What can hang from each mark
fela: dobar
tozu: gupemap
gupemap: dobar gedo rabirov tozu
nela: gedo subeb
bigi: subeb
gedo: nela nupit
rabirov: gupemap rupaz
dobar: fela
rupaz: rabirov
subeb: bigi nela
nupit: gedo

Every row comes from one small tree of marks. The marks that hang from a mark follow it in brackets, in alphabetical order. Every link used is in the known rows. Which tree was each row made from?
Known rows
gupemap{dobar tozu}: [-0.03, -0.18, -0.18, -0.05,  0.25,  0.06,  0.22,  0.11,  0.25,  0.18,
  0.02, -0.23, -0.26,  0.23,  0.32,  0.06,  0.28,  0.13, -0.19, -0.20,
  0.11,  0.14, -0.31, -0.10]
rabirov{gupemap{dobar{fela} gedo} rupaz}: [ 0.34, -0.57, -0.32, -0.35,  0.31, -0.67,  0.21, -0.02,  0.15, -0.02,
 -0.09,  0.05, -0.59,  0.18,  0.17,  0.15,  0.30, -0.25,  0.00,  0.02,
 -0.01, -0.13, -0.14, -0.43]
rupaz{rabirov{gupemap{gedo tozu}}}: [ 0.09, -0.29, -0.55, -0.36,  0.30, -0.20,  0.50,  0.15,  0.28,  0.02,
 -0.14, -0.01, -0.29,  0.25,  0.15,  0.22,  0.12,  0.31, -0.23, -0.09,
 -0.01, -0.10, -0.18, -0.38]
bigi{subeb{nela{gedo}}}: [-0.01,  0.34, -0.20, -0.18, -0.27, -0.25,  0.25, -0.31,  0.31, -0.10,
  0.05,  0.16, -0.19,  0.26,  0.13, -0.34, -0.45,  0.27,  0.03, -0.05,
  0.14, -0.28, -0.22, -0.07]
gupemap{dobar{fela} gedo rabirov tozu}: [ 0.21, -0.45, -0.12, -0.30,  0.58, -0.10,  0.37,  0.38,  0.31,  0.15,
  0.01, -0.65, -0.60,  0.15,  0.51,  0.34,  0.22,  0.31,  0.02, -0.32,
  0.01,  0.05, -0.33, -0.38]
rupaz{rabirov{gupemap{dobar{fela} gedo tozu}}}: [ 0.24, -0.55, -0.46, -0.38,  0.37, -0.37,  0.52,  0.26,  0.24,  0.12,
 -0.06, -0.32, -0.58,  0.22,  0.33,  0.39,  0.22,  0.10, -0.21, -0.17,
 -0.05,  0.00, -0.21, -0.48]
tozu{gupemap{gedo{nela}}}: [-0.30, -0.14, -0.23, -0.26,  0.18, -0.49,  0.00, -0.17,  0.00,  0.05,
 -0.20, -0.10, -0.18,  0.04,  0.08,  0.31,  0.10,  0.12, -0.03,  0.18,
  0.06, -0.15, -0.35, -0.15]
tozu{gupemap{rabirov}}: [-0.06, -0.19, -0.24, -0.19,  0.24, -0.15, -0.13,  0.15,  0.05,  0.05,
 -0.29,  0.01, -0.31,  0.14,  0.27,  0.03,  0.14,  0.08, -0.01, -0.04,
 -0.13,  0.12, -0.25, -0.01]
nupit{gedo}: [-0.15,  0.19, -0.23, -0.17,  0.15, -0.12,  0.12, -0.06,  0.18,  0.01,
  0.18,  0.02, -0.04,  0.09,  0.18,  0.06, -0.22,  0.26, -0.24,  0.19,
  0.27, -0.10, -0.08,  0.02]
rabirov{gupemap{dobar gedo} rupaz}: [ 0.17, -0.42, -0.38, -0.23,  0.21, -0.52,  0.36, -0.10,  0.31, -0.01,
 -0.25,  0.11, -0.43,  0.23,  0.19,  0.05,  0.31, -0.02, -0.03, -0.05,
 -0.03, -0.14, -0.21, -0.40]
nupit{gedo{nela{subeb}}}: [-0.40,  0.27, -0.40, -0.08,  0.17, -0.35,  0.38, -0.39, -0.01,  0.15,
  0.22, -0.04, -0.02, -0.03,  0.13,  0.16, -0.31,  0.51, -0.37,  0.11,
  0.18, -0.12, -0.08, -0.05]
gedo{nela{subeb{bigi}}}: [-0.27,  0.20, -0.34,  0.07, -0.06, -0.31,  0.29, -0.25, -0.10,  0.01,
  0.30,  0.01,  0.10,  0.16,  0.09, -0.21, -0.03,  0.12, -0.07, -0.18,
  0.02,  0.15, -0.17, -0.09]
subeb{bigi nela{gedo{nupit}}}: [-0.24,  0.21, -0.28, -0.05, -0.29, -0.32,  0.17, -0.17, -0.12, -0.36,
  0.25,  0.06,  0.05,  0.22, -0.09, -0.47, -0.32,  0.33,  0.47, -0.63,
  0.08, -0.18, -0.23, -0.23]
tozu{gupemap}: [-0.10, -0.17, -0.22, -0.19,  0.08, -0.21, -0.25, -0.06, -0.03,  0.02,
 -0.14,  0.15, -0.18,  0.14,  0.04, -0.04,  0.13, -0.12, -0.12,  0.13,
  0.06,  0.07, -0.21,  0.04]
tozu{gupemap{dobar{fela} rabirov}}: [ 0.09, -0.45, -0.16, -0.21,  0.33, -0.32, -0.12,  0.25,  0.01,  0.14,
 -0.20, -0.30, -0.58,  0.09,  0.45,  0.19,  0.25, -0.13,  0.01, -0.11,
 -0.16,  0.20, -0.29, -0.10]
gedo{nela}: [-0.30,  0.16, -0.20, -0.02,  0.12, -0.16,  0.08, -0.12,  0.00,  0.06,
  0.02,  0.07, -0.04,  0.10,  0.15,  0.11,  0.05, -0.05, -0.25,  0.17,
  0.07,  0.00, -0.15, -0.01]
gedo{nela{subeb} nupit}: [-0.46,  0.03, -0.45,  0.10,  0.18, -0.22,  0.24, -0.34, -0.31,  0.03,
  0.06,  0.09,  0.01,  0.00, -0.12,  0.00, -0.17,  0.28, -0.16, -0.39,
  0.02, -0.02, -0.08, -0.05]
gedo{nela nupit}: [-0.47,  0.06, -0.32,  0.07,  0.18, -0.16,  0.05, -0.14, -0.22, -0.04,
 -0.03,  0.13,  0.04,  0.02, -0.01,  0.15, -0.08,  0.01, -0.07, -0.19,
  0.05, -0.04, -0.15,  0.03]
gupemap{gedo{nela nupit} rabirov tozu}: [-0.36, -0.15, -0.37, -0.13,  0.58, -0.15,  0.38,  0.12,  0.01,  0.01,
 -0.15, -0.31, -0.19,  0.02,  0.25,  0.44,  0.01,  0.58,  0.16, -0.48,
 -0.07, -0.13, -0.39, -0.26]
tozu{gupemap{dobar{fela} gedo rabirov{rupaz}}}: [ 0.26, -0.64, -0.24, -0.47,  0.50, -0.62,  0.06,  0.15,  0.14,  0.02,
 -0.20, -0.29, -0.69,  0.10,  0.39,  0.33,  0.34, -0.06,  0.27, -0.18,
 -0.22,  0.05, -0.28, -0.37]
subeb{bigi}: [-0.02,  0.10, -0.18, -0.02, -0.09, -0.09,  0.02,  0.05,  0.10, -0.13,
  0.27,  0.06,  0.08,  0.26,  0.13, -0.32,  0.06, -0.15,  0.06, -0.10,
  0.11,  0.18, -0.16, -0.01]
dobar{fela}: [ 0.11, -0.11, -0.10, -0.20,  0.18, -0.12, -0.16,  0.06, -0.03, -0.01,
  0.21,  0.04, -0.25,  0.14,  0.07, -0.02,  0.01, -0.29, -0.24,  0.14,
  0.16,  0.09,  0.00, -0.03]
nela{gedo}: [-0.06,  0.06, -0.12, -0.13,  0.00, -0.07,  0.14, -0.22,  0.22, -0.13,
  0.16, -0.07, -0.09,  0.23, -0.04, -0.07, -0.04,  0.24, -0.26, -0.05,
  0.20, -0.16, -0.09, -0.21]
fela{dobar}: [ 0.02,  0.05, -0.10, -0.15, -0.03,  0.09, -0.04,  0.06,  0.14,  0.06,
  0.11,  0.08, -0.10,  0.26,  0.12, -0.02,  0.02, -0.13, -0.43, -0.22,
  0.17, -0.01, -0.13,  0.05]
gupemap{dobar gedo{nupit} rabirov{rupaz} tozu}: [ 0.02, -0.48, -0.41, -0.22,  0.64, -0.17,  0.48,  0.19,  0.25, -0.01,
 -0.15, -0.32, -0.40,  0.14,  0.34,  0.29,  0.24,  0.44,  0.37, -0.76,
 -0.16, -0.02, -0.35, -0.40]
tozu{gupemap{gedo{nela nupit} rabirov{rupaz}}}: [-0.31, -0.33, -0.47, -0.30,  0.51, -0.65,  0.09, -0.09, -0.13, -0.10,
 -0.35,  0.05, -0.27, -0.03,  0.12,  0.39,  0.11,  0.19,  0.42, -0.32,
 -0.28, -0.14, -0.34, -0.25]
rabirov{gupemap{gedo{nupit} tozu} rupaz}: [ 0.02, -0.51, -0.59, -0.29,  0.46, -0.46,  0.20, -0.10,  0.01, -0.15,
 -0.18,  0.33, -0.25,  0.18, -0.12,  0.10,  0.20,  0.14,  0.17, -0.32,
  0.00, -0.24, -0.27, -0.36]

Write each row's tree
[-0.08,  0.31, -0.14, -0.13, -0.36, -0.30,  0.20, -0.15,  0.10, -0.26,
  0.29,  0.02, -0.03,  0.29,  0.07, -0.50, -0.21,  0.26,  0.27, -0.28,
  0.11, -0.13, -0.23, -0.26]
subeb{bigi nela{gedo}}
[-0.37,  0.35, -0.42, -0.01, -0.01, -0.46,  0.39, -0.34, -0.03,  0.03,
  0.41, -0.06,  0.14,  0.04,  0.18, -0.04, -0.28,  0.42, -0.08, -0.04,
  0.14,  0.01, -0.17, -0.08]
nupit{gedo{nela{subeb{bigi}}}}
[-0.31, -0.26, -0.22, -0.18,  0.18, -0.50,  0.17, -0.14,  0.10,  0.16,
 -0.29, -0.37, -0.31,  0.04,  0.28,  0.37,  0.21,  0.15,  0.00,  0.01,
  0.00, -0.09, -0.44, -0.21]
tozu{gupemap{dobar gedo{nela}}}
[-0.03,  0.09, -0.27, -0.01, -0.18, -0.22,  0.33, -0.37,  0.13, -0.20,
  0.43, -0.14,  0.04,  0.29, -0.12, -0.42, -0.10,  0.44, -0.08, -0.40,
  0.13, -0.01, -0.10, -0.31]
nela{gedo subeb{bigi}}
[-0.21, -0.09, -0.37,  0.01,  0.06, -0.13,  0.30, -0.45, -0.09, -0.17,
  0.20, -0.07, -0.04,  0.11, -0.33, -0.18, -0.24,  0.59, -0.17, -0.61,
  0.15, -0.19, -0.01, -0.28]
nela{gedo{nupit} subeb}
[-0.03, -0.64, -0.26, -0.25,  0.47, -0.40,  0.05,  0.22, -0.09,  0.00,
 -0.27, -0.48, -0.57,  0.00,  0.26,  0.35,  0.09,  0.15,  0.31, -0.54,
 -0.13, -0.01, -0.34, -0.28]
tozu{gupemap{dobar{fela} gedo{nupit} rabirov}}
[-0.26,  0.13, -0.25, -0.11, -0.12, -0.20,  0.15, -0.23, -0.12, -0.23,
  0.06,  0.12, -0.12,  0.16, -0.15, -0.26, -0.35,  0.42,  0.18, -0.49,
  0.12, -0.32, -0.14, -0.22]
subeb{nela{gedo{nupit}}}
[ 0.16, -0.34, -0.14, -0.16,  0.51, -0.03,  0.17,  0.37,  0.16,  0.19,
  0.03, -0.42, -0.54,  0.18,  0.53,  0.24,  0.28,  0.07, -0.11, -0.26,
 -0.07,  0.21, -0.27, -0.18]
gupemap{dobar{fela} rabirov tozu}
[-0.45,  0.09, -0.47,  0.16,  0.00, -0.32,  0.24, -0.28, -0.32, -0.09,
  0.26,  0.05,  0.17,  0.07, -0.08, -0.19, -0.16,  0.19,  0.12, -0.52,
 -0.02,  0.10, -0.17, -0.07]
gedo{nela{subeb{bigi}} nupit}
[ 0.02, -0.29, -0.17, -0.19,  0.32,  0.00,  0.41,  0.11,  0.41,  0.14,
  0.00, -0.45, -0.32,  0.21,  0.29,  0.18,  0.24,  0.36, -0.09, -0.26,
  0.17, -0.03, -0.36, -0.28]
gupemap{dobar gedo tozu}
[ 0.03, -0.62, -0.55, -0.20,  0.46, -0.48,  0.38, -0.06,  0.12, -0.05,
 -0.26,  0.08, -0.38,  0.18,  0.06,  0.18,  0.30,  0.18,  0.20, -0.51,
 -0.05, -0.18, -0.36, -0.42]
rabirov{gupemap{dobar gedo{nupit} tozu} rupaz}
[ 0.02, -0.53, -0.50, -0.14,  0.28, -0.52,  0.34, -0.11,  0.08, -0.11,
 -0.29,  0.16, -0.35,  0.16,  0.03,  0.08,  0.20,  0.04,  0.18, -0.42,
 -0.06, -0.20, -0.22, -0.38]
rabirov{gupemap{dobar gedo{nupit}} rupaz}
[ 0.14, -0.55, -0.14, -0.33,  0.40, -0.40,  0.07,  0.24,  0.14,  0.10,
 -0.23, -0.52, -0.65,  0.08,  0.43,  0.31,  0.21,  0.11,  0.12, -0.18,
 -0.08,  0.03, -0.33, -0.30]
tozu{gupemap{dobar{fela} gedo rabirov}}
[-0.09, -0.28, -0.62, -0.21,  0.19, -0.26,  0.43,  0.06,  0.02, -0.13,
 -0.21,  0.12, -0.18,  0.15, -0.05,  0.15, -0.11,  0.21, -0.04, -0.38,
 -0.06, -0.16, -0.05, -0.32]
rupaz{rabirov{gupemap{gedo{nupit}}}}
[ 0.04, -0.32, -0.55, -0.12,  0.22, -0.13,  0.48,  0.19,  0.23,  0.18,
 -0.19, -0.06, -0.36,  0.28,  0.37,  0.18,  0.28,  0.08, -0.33, -0.21,
 -0.13,  0.14, -0.21, -0.26]
rupaz{rabirov{gupemap{dobar tozu}}}
[-0.08, -0.29, -0.42, -0.18,  0.26, -0.71,  0.44, -0.20,  0.18,  0.07,
 -0.28,  0.08, -0.38,  0.14,  0.26,  0.28,  0.32, -0.02, -0.03,  0.06,
 -0.10, -0.20, -0.28, -0.40]
rabirov{gupemap{dobar gedo{nela}} rupaz}
[ 0.07, -0.31, -0.47, -0.20,  0.12, -0.25,  0.64,  0.12,  0.36,  0.08,
 -0.25, -0.20, -0.39,  0.23,  0.31,  0.20,  0.12,  0.20, -0.21, -0.18,
 -0.07, -0.05, -0.14, -0.40]
rupaz{rabirov{gupemap{dobar gedo}}}
[-0.18,  0.24, -0.32, -0.09, -0.19, -0.24,  0.23, -0.34,  0.08, -0.19,
  0.00,  0.20, -0.11,  0.17, -0.03, -0.31, -0.57,  0.32,  0.22, -0.41,
  0.12, -0.33, -0.23, -0.05]
bigi{subeb{nela{gedo{nupit}}}}
[-0.19,  0.00, -0.38,  0.07, -0.12, -0.24,  0.31, -0.39, -0.09, -0.30,
  0.40, -0.10,  0.13,  0.19, -0.28, -0.39, -0.22,  0.48,  0.11, -0.75,
  0.10, -0.07, -0.11, -0.30]
nela{gedo{nupit} subeb{bigi}}
[ 0.28, -0.45, -0.24, -0.29,  0.60, -0.24,  0.15,  0.31,  0.18,  0.10,
  0.07, -0.20, -0.58,  0.19,  0.50,  0.23,  0.40, -0.09,  0.06, -0.25,
 -0.19,  0.20, -0.22, -0.27]
gupemap{dobar{fela} rabirov{rupaz} tozu}
[ 0.07, -0.18, -0.50, -0.30,  0.13, -0.23,  0.46,  0.09,  0.23, -0.04,
 -0.18,  0.06, -0.26,  0.22,  0.12,  0.11,  0.00,  0.16, -0.25, -0.01,
 -0.02, -0.11, -0.06, -0.34]
rupaz{rabirov{gupemap{gedo}}}
[-0.37, -0.30, -0.45,  0.04,  0.22, -0.50,  0.44, -0.15, -0.05,  0.04,
 -0.37, -0.09, -0.26,  0.05,  0.13,  0.30,  0.06,  0.21,  0.01, -0.31,
  0.00, -0.25, -0.36, -0.28]
rabirov{gupemap{dobar gedo{nela nupit}}}
[ 0.05, -0.41, -0.31, -0.21,  0.33, -0.38,  0.02,  0.11,  0.15,  0.08,
 -0.31, -0.02, -0.47,  0.16,  0.43,  0.10,  0.39, -0.07,  0.16, -0.19,
 -0.30,  0.17, -0.29, -0.15]
tozu{gupemap{dobar rabirov{rupaz}}}
[ 0.10, -0.49, -0.30, -0.34,  0.40, -0.46,  0.20,  0.10,  0.31,  0.04,
 -0.35, -0.25, -0.54,  0.14,  0.41,  0.22,  0.35,  0.17,  0.26, -0.27,
 -0.24,  0.00, -0.35, -0.34]
tozu{gupemap{dobar gedo rabirov{rupaz}}}
[-0.01, -0.29, -0.22, -0.32,  0.30, -0.23,  0.05,  0.14,  0.19,  0.01,
 -0.31, -0.22, -0.37,  0.12,  0.25,  0.15,  0.10,  0.29,  0.10, -0.10,
 -0.05, -0.04, -0.31, -0.19]
tozu{gupemap{gedo rabirov}}
[ 0.11, -0.37, -0.33, -0.44,  0.41, -0.45,  0.03,  0.06,  0.19, -0.07,
 -0.27,  0.03, -0.40,  0.12,  0.21,  0.15,  0.23,  0.14,  0.25, -0.08,
 -0.19, -0.04, -0.25, -0.28]
tozu{gupemap{gedo rabirov{rupaz}}}
[-0.19, -0.32, -0.38, -0.10,  0.33, -0.44,  0.50, -0.07,  0.21,  0.21,
 -0.29, -0.21, -0.36,  0.14,  0.33,  0.36,  0.30,  0.28, -0.18, -0.02,
  0.03, -0.18, -0.50, -0.36]
rabirov{gupemap{dobar gedo{nela} tozu}}
[-0.06, -0.59, -0.42, -0.26,  0.47, -0.46,  0.18,  0.08,  0.10, -0.07,
 -0.40, -0.20, -0.46,  0.06,  0.25,  0.26,  0.23,  0.22,  0.46, -0.62,
 -0.26, -0.04, -0.36, -0.32]
tozu{gupemap{dobar gedo{nupit} rabirov{rupaz}}}
[-0.06, -0.42, -0.47, -0.24,  0.43, -0.67,  0.48, -0.16,  0.21,  0.14,
 -0.26,  0.01, -0.40,  0.17,  0.30,  0.38,  0.43,  0.12, -0.01, -0.02,
 -0.10, -0.18, -0.44, -0.44]
rabirov{gupemap{dobar gedo{nela} tozu} rupaz}
[ 0.06, -0.29, -0.34, -0.31,  0.33, -0.37, -0.16,  0.06,  0.06, -0.04,
 -0.25,  0.25, -0.35,  0.16,  0.24,  0.05,  0.26, -0.10,  0.16, -0.03,
 -0.25,  0.12, -0.21, -0.09]
tozu{gupemap{rabirov{rupaz}}}
[ 0.34, -0.53, -0.22, -0.42,  0.68, -0.33,  0.33,  0.29,  0.32,  0.07,
  0.03, -0.42, -0.64,  0.18,  0.48,  0.34,  0.36,  0.14,  0.17, -0.31,
 -0.12,  0.05, -0.27, -0.46]
gupemap{dobar{fela} gedo rabirov{rupaz} tozu}
[-0.09, -0.42, -0.59, -0.12,  0.19, -0.27,  0.61,  0.10,  0.11, -0.03,
 -0.29, -0.15, -0.31,  0.15,  0.13,  0.23, -0.01,  0.25, -0.04, -0.54,
 -0.10, -0.11, -0.15, -0.39]
rupaz{rabirov{gupemap{dobar gedo{nupit}}}}
[ 0.14, -0.25, -0.10, -0.10,  0.33, -0.08,  0.15,  0.31,  0.12,  0.11,
 -0.01, -0.36, -0.52,  0.15,  0.50,  0.12,  0.15, -0.07, -0.11, -0.18,
 -0.06,  0.18, -0.14, -0.13]
gupemap{dobar{fela} rabirov}
[ 0.09, -0.33, -0.37, -0.28,  0.30, -0.25,  0.25,  0.03,  0.23,  0.01,
 -0.17,  0.06, -0.30,  0.24,  0.07,  0.06,  0.19,  0.26, -0.18,  0.01,
  0.17, -0.19, -0.33, -0.30]
rabirov{gupemap{gedo tozu}}
[ 0.18, -0.40, -0.28, -0.31,  0.59, -0.18,  0.50,  0.22,  0.47,  0.08,
 -0.11, -0.37, -0.47,  0.23,  0.49,  0.25,  0.38,  0.36,  0.17, -0.39,
 -0.14,  0.02, -0.33, -0.42]
gupemap{dobar gedo rabirov{rupaz} tozu}
[-0.07, -0.62, -0.23, -0.25,  0.31, -0.46, -0.09,  0.02, -0.15, -0.03,
 -0.12, -0.35, -0.44,  0.00,  0.04,  0.27,  0.07, -0.02,  0.20, -0.40,
  0.06, -0.07, -0.30, -0.22]
tozu{gupemap{dobar{fela} gedo{nupit}}}
[-0.07, -0.14, -0.35, -0.34,  0.61, -0.36,  0.41,  0.08,  0.25,  0.04,
 -0.08, -0.12, -0.31,  0.12,  0.37,  0.40,  0.25,  0.34,  0.14, -0.11,
 -0.16, -0.08, -0.32, -0.36]
gupemap{gedo{nela} rabirov{rupaz} tozu}
